What can hang from each mark
tular: degin sugu
kadu: sugu
degin: kadu mipu tular
diru: mipu
siruko: sugu
teveb: tade
sugu: didu kadu mipu siruko tular
mipu: degin diru sugu tade
tade: mipu siruko
didu: sugu

Every row comes from one small tree of marks. The marks that hang from a mark follow it in brackets, in alphabetical order. Every link used is in the known rows. Which tree was each row made from?
(in the rows, 128 means zero)
Known rows
degin{mipu tular{sugu{kadu}}}: [141 139 139 153 133 148 183 132 115 120  85 167 141 156 116 231 101 129
 164  94 161 123 129 159  66 128 112 134 135 142 113  96 113]
siruko{sugu{mipu{degin diru} tular}}: [168  68 118 151 129 111 129 121 142 157 115 102 147 123 118 127 175 116
  87 134 106  90 128 122 157 121 181 108 123 113 108 129 166]
teveb{tade}: [106 133 138 104 104 153 127 144 129  96 166 130 132 163 133 157  85 126
 145 146 110 123 127 127 124 119  95 128 135 134 116 129 102]
tular{degin{kadu{sugu{siruko}} mipu}}: [149 142 162 135 147 182 148 138 125 106 136 161 118  70 131 184 100 172
 139  66 151 135 129 129 113 125 144 139 129 134 154 100 148]
degin{mipu{sugu} tular}: [129 131 138 181 152 138 159 128 115 110  86 148 125 122 132 189 114 143
 155 116 137 140 131 140  63 126 111 140 124 110 113  66 115]
tade{siruko{sugu{tular}}}: [138 120  86 138  93 142  88 133 131 126 120 132 129 114 120 121 142 136
 115 111 104 144 127 132 127 110 108 122 133 132 122 159 154]
siruko{sugu{kadu mipu}}: [155 115 121 138 131 131 162 132 112 120 136 123 146 135 112 158 139 103
 104 131 131 100 130 118 142 145 133 109 142 151 112 132 150]
degin{kadu}: [113 153 147 121 139 161 167 137 130  78 142 133 124  99 129 164  96 135
 144 117 128 134 129 146 105 136 107 137 129 116 129 126 129]
tular{degin{kadu} sugu{mipu}}: [113 131 159 112 150 142 203 137 122 110 171 140 136 134 127 195 102 130
 163 151 164 102 128 146 120 112 132 132 135 130 112 136 137]
teveb{tade{mipu siruko{sugu}}}: [ 98 100  97 112  92 157  26 147 122  99 140 126 125 172 147  91 130 126
 122 227  87 146 129 112 153 119  97 118 132 154 123 125 107]
mipu{degin sugu tade{siruko}}: [ 99 147 112 108 156 118  64 108 126 163 136 136 120 153 152  55 149 120
 133 199 123 151 126 126 123 108 128 136 105 103 132 116 142]
mipu{degin{kadu} diru sugu{didu}}: [153 119 147 126 182 132 133 126 129 139 141 124 126 115 158 161 149 129
 133 193 104 120 124 112 135 121 176 144  94  79 132  83 129]
teveb{tade{mipu{degin sugu} siruko}}: [ 93 119 109 111 130 138  13 135 117 125 118 133 123 200 157  89 118 127
 126 235  91 138 125 115 153 109 118 129 106 122 131  96 105]
diru{mipu}: [ 88 141 118 132 107 113 169 126 134 107 116 130 126 158 126 108  89 111
 164 117 134 145 122 132 134 133  91 130 145 133 125 158 128]
kadu{sugu}: [131 139 117 109 155 133 142 132 116  68 119 136 136 110 122 132 107 125
 131  77 124 145 124 128 130 136  92 127 145 127 145 121 143]
tular{sugu{kadu}}: [130 151 128  90 144 140 180 135 113 125 144 143 145 159 117 184 101 109
 155 119 156 124 122 146 111 124 110 128 140 140 127 146 114]
degin{mipu}: [120 127 138 114 109 144 160 135 131 112  98 143 128 116 125 150 104 134
 159 101 134 145 127 144  93 125 102 135 137 123 120 117 111]
didu{sugu{mipu{degin diru}}}: [127 110 133  88 157  89 116 110 139 134 116 111 137 149 130 111 157 115
 113 132 114  91 132 127 145 135 153 127 130 114 117 106 111]
siruko{sugu{didu kadu tular}}: [183 117 100 154  84 136 161 145 125 152 130 131 130 104 104 206 150 119
 115  96 111 127 126 107 137 135 153 121 123 150 124 158 138]
mipu{degin{kadu} diru}: [124 129 152 110 174 150 136 124 139 109 137 125 137 113 143 139 128 131
 121 155 108 110 125 146 125 126 148 136 114  96 132  97 143]
diru{mipu{sugu tade}}: [ 78 159 130 139 139  98 170 113 126 152 145 120 109 150 141  55 123 115
 165 173 155 165 125 125 126 132 113 133 123 122 131 138 123]
teveb{tade{mipu{diru sugu{tular}}}}: [130 125 136 139 142 124 109 143 117 137 152 100 114 130 145  94 144 143
 115 172 105 128 129 120 141 113 139 126 111 125 130 103  81]
teveb{tade{mipu}}: [ 89 121 129 108 106 143 108 149 125  95 143 119 125 158 136 116 101 122
 138 174 108 136 128 123 137 130  95 125 134 150 126 123  83]
mipu{sugu}: [113 145 127 117 163 129 150 133 114 112 149 125 126 127 130 138 112 126
 147 138 130 141 125 124 111 122 111 134 127 109 127 117 117]
siruko{sugu{tular}}: [138 110 101 134 102 144 153 139 135 123 127 122 132 103 108 159 133 126
 121  92 116 133 126 127 119 123 130 119 135 135 117 158 146]
didu{sugu{mipu{diru}}}: [131 128 139  90 154  89 140 116 130 118 137 105 129 124 129  97 153 126
 123 116 124 102 136 129 134 139 128 129 142 120 119 112  91]
tade{mipu{degin{tular} diru}}: [112  84 126 166 180 114  96 121 135 113  89 123 139 137 134 108 152 113
 114 172  97 112 126 134 124 134 142 130 126 111 127  85 125]
diru{mipu{degin{kadu}}}: [ 82 136 131 134 120 141 161 123 146 102  98 140 125 162 138 141  85 120
 151 135 126 128 120 139 134 138 125 134 119 120 128 135 160]
diru{mipu{degin{kadu} tade{siruko}}}: [ 69 159 125 135 106 127  97 104 147 139 110 145 114 163 154  47 120 126
 146 179 129 154 125 146 140 127 115 136 113 123 138 137 168]
tade{mipu siruko}: [ 99 127 104 107 122 126  63 134 119 100 106 132 122 130 134  63 126 125
 131 160 111 157 128 136 136 125  77 132 141 133 139 139 116]
mipu{degin}: [110 116 120 103 134 134 131 128 137 119 119 136 140 153 122 148 109 109
 136 124 112 123 122 132 124 124 121 129 129 114 124 134 139]
didu{sugu{kadu mipu{degin} tular}}: [151 143 118 114 106 102 147 119 131 161  88 130 130 147  97 185 137 123
  96  52 123  89 131 136 135 145 159 120 121 148 123 142 128]
kadu{sugu{tular}}: [149 139 112 133 125 130 156 133 123  94 105 132 131  89 108 147 113 138
 118  33 129 147 124 135 128 127 105 126 138 132 145 139 152]

Which tree is each row?
[122 142 147 116 150 124 128 120 130 179 183 117 115 110 135  77 135 138
 138 145 164 144 128 111 119 124 151 134 118 116 137 138 118] => mipu{sugu{siruko} tade}
[164 113 136 125 128 116 124 123 120 109 121 118 143 112 114 124 118 133
 105  65 157 117 130 109 155 138 130 117 147 128 138 139 155] => kadu{sugu{mipu siruko}}
[ 98 133  90 157  66 114 107 113 143 163 117 129 113 133 131  41 151 127
 136 142 128 167 126 130 141 120 114 120 131 147 127 180 165] => diru{mipu{tade{siruko{sugu{tular}}}}}
[119 149 147 112 195 111 150 114 120 154 182 106 123 101 152  44 163 127
 136 189 136 144 129 127 117 119 137 135 119  99 133 100 110] => mipu{diru sugu tade}
[ 85 118 144 121 114 168  93 145 136  87 127 130 122 166 145 147  92 132
 127 192 100 119 126 132 140 134 132 129 108 134 132 105 111] => teveb{tade{mipu{degin{kadu}}}}
[173 121 107 140  97 117 152 138 124 110  98 135 130  84 114 183 129 136
 128  42 121 154 123 112 142 127 119 129 130 125 145 146 143] => kadu{sugu{didu tular}}
[124 107 150 188 139 134 151 119 136  91  88 138 143 134 125 197 113 126
 116 120 122  90 132 145 107 141 139 128 119 115 106  91 166] => sugu{mipu{degin{kadu tular}}}
[120 172 140  95 133  94 160 114 122 151 147 120 119 129 119  96 150 115
 118 105 152 115 138 131 125 157 131 124 134 157 128 133 102] => didu{sugu{kadu mipu{tade}}}
[157 137 130 137 122 131 138 132 129 168 149 116 119 101 115 149 119 153
 125  69 151 128 126 117 118 114 153 131 121 113 133 156 127] => mipu{sugu{siruko tular}}
[128  83 132 198 138 151 137 123 139  94 101 133 146 135 125 205 135 123
 107 150 111  88 131 131 115 144 159 118 117 121  98  88 184] => siruko{sugu{mipu{degin{kadu tular}}}}
[160 114 137 148 155 111 110 132 127 175 142  98 114  81 129  76 159 151
 105 123 138 132 127 114 141 119 173 129 118 114 145 134 106] => tade{mipu{diru sugu{siruko tular}}}
[134 127 138  89 106 102 122 121 139 143 136 113 126 130 113 134 124 136
 124  72 153 104 136 112 135 143 141 127 143 133 122 153 102] => didu{sugu{mipu siruko}}
[157 134 149 150 163 140 179 122 115 132 100 155 147 142 129 196 131 131
 149 121 151 115 131 163  76 123 128 135 137 127 117  76 108] => degin{mipu{diru} tular{sugu{kadu}}}
[200 133 128 147  72 129 149 141 132 186 143 132 129  96 102 198 130 139
 116  50 142 120 127 109 137 128 160 129 123 142 139 184 128] => sugu{didu kadu siruko tular}
[177 125 150 138  88 101 143 121 131 204 163 120 131 109 122 119 159 118
 118 129 169 115 133  98 153 143 170 124 126 142 131 165 125] => sugu{didu kadu mipu{tade} siruko}
[119  98 128 131 118 116 157 121 132 140 156 107 131 118 127  75 162 108
 122 166 143 127 132 119 134 137 138 113 135 136 110 139 149] => siruko{sugu{mipu{tade}}}
[ 90 124 116 108  96 142  38 143 122  94 134 130 122 166 146  77 108 130
 134 200  98 145 129 127 144 115  76 127 134 146 132 127  93] => teveb{tade{mipu siruko}}
[177 144 118 145  87 122 172 143 124 152 122 137 129  97 105 205 129 124
 123  72 124 130 125 122 129 130 130 131 125 142 135 162 122] => sugu{didu kadu tular}
[113  99 109 111 125 146  21 139 123 109 159 115 129 158 159  49 157 128
 111 252  76 134 130 115 166 116 113 118 131 139 126 103 103] => teveb{tade{mipu{diru} siruko{sugu}}}
[111 148 132 109 103 136  97 117 131 145 106 148 118 118 145  54 136 140
 155 142 140 173 131 152  94 115  93 138 129 124 132 121 120] => degin{mipu{tade{siruko}}}
[121 136 147  93 107  94 124 111 145 176 156 110 114 117 122  78 147 136
 125 100 169 119 138 114 132 145 154 127 134 138 126 154 101] => didu{sugu{mipu{tade} siruko}}
[127 145 136 178 168 157 157 130 117  35 106 150 132  87 126 193  99 146
 122  72 122 134 130 144  94 149  97 135 131 125 141  80 163] => degin{kadu{sugu} tular}
[185 133 142 154  90 118 156 129 127 175 131 119 137 108  94 159 122 137
  93  37 160  93 133 128 141 133 157 116 134 147 128 174 145] => sugu{kadu mipu siruko tular}
[115  98 126 106 174 117 102 127 136 122 107 114 135 133 138  77 150 107
 117 179 100 124 123 129 147 129 145 127 125 113 138 111 113] => tade{mipu{degin diru}}
[177 156 136 126  91 106 144 125 131 176 125 117 123 115  93 173 132 145
  94  13 154  91 136 122 139 143 161 120 133 156 129 171 116] => didu{sugu{kadu mipu siruko tular}}
[156 130 124 146 131 141 141 138 128 135 161 139 125  76 104 157 116 153
 113  33 141 126 124 115 140 112 142 128 139 144 154 160 155] => kadu{sugu{siruko tular{degin}}}
[ 76 167 110 134 131 100 101 107 121 157 134 133 108 157 152   9 134 125
 162 189 143 175 127 129 136 119  95 136 123 122 134 140 130] => diru{mipu{sugu tade{siruko}}}
[113 104 108 100 158 115  32 121 130 127  99 127 134 145 147  36 156 115
 111 198  92 132 124 133 155 116 120 130 127 111 143 114 124] => tade{mipu{degin diru} siruko}
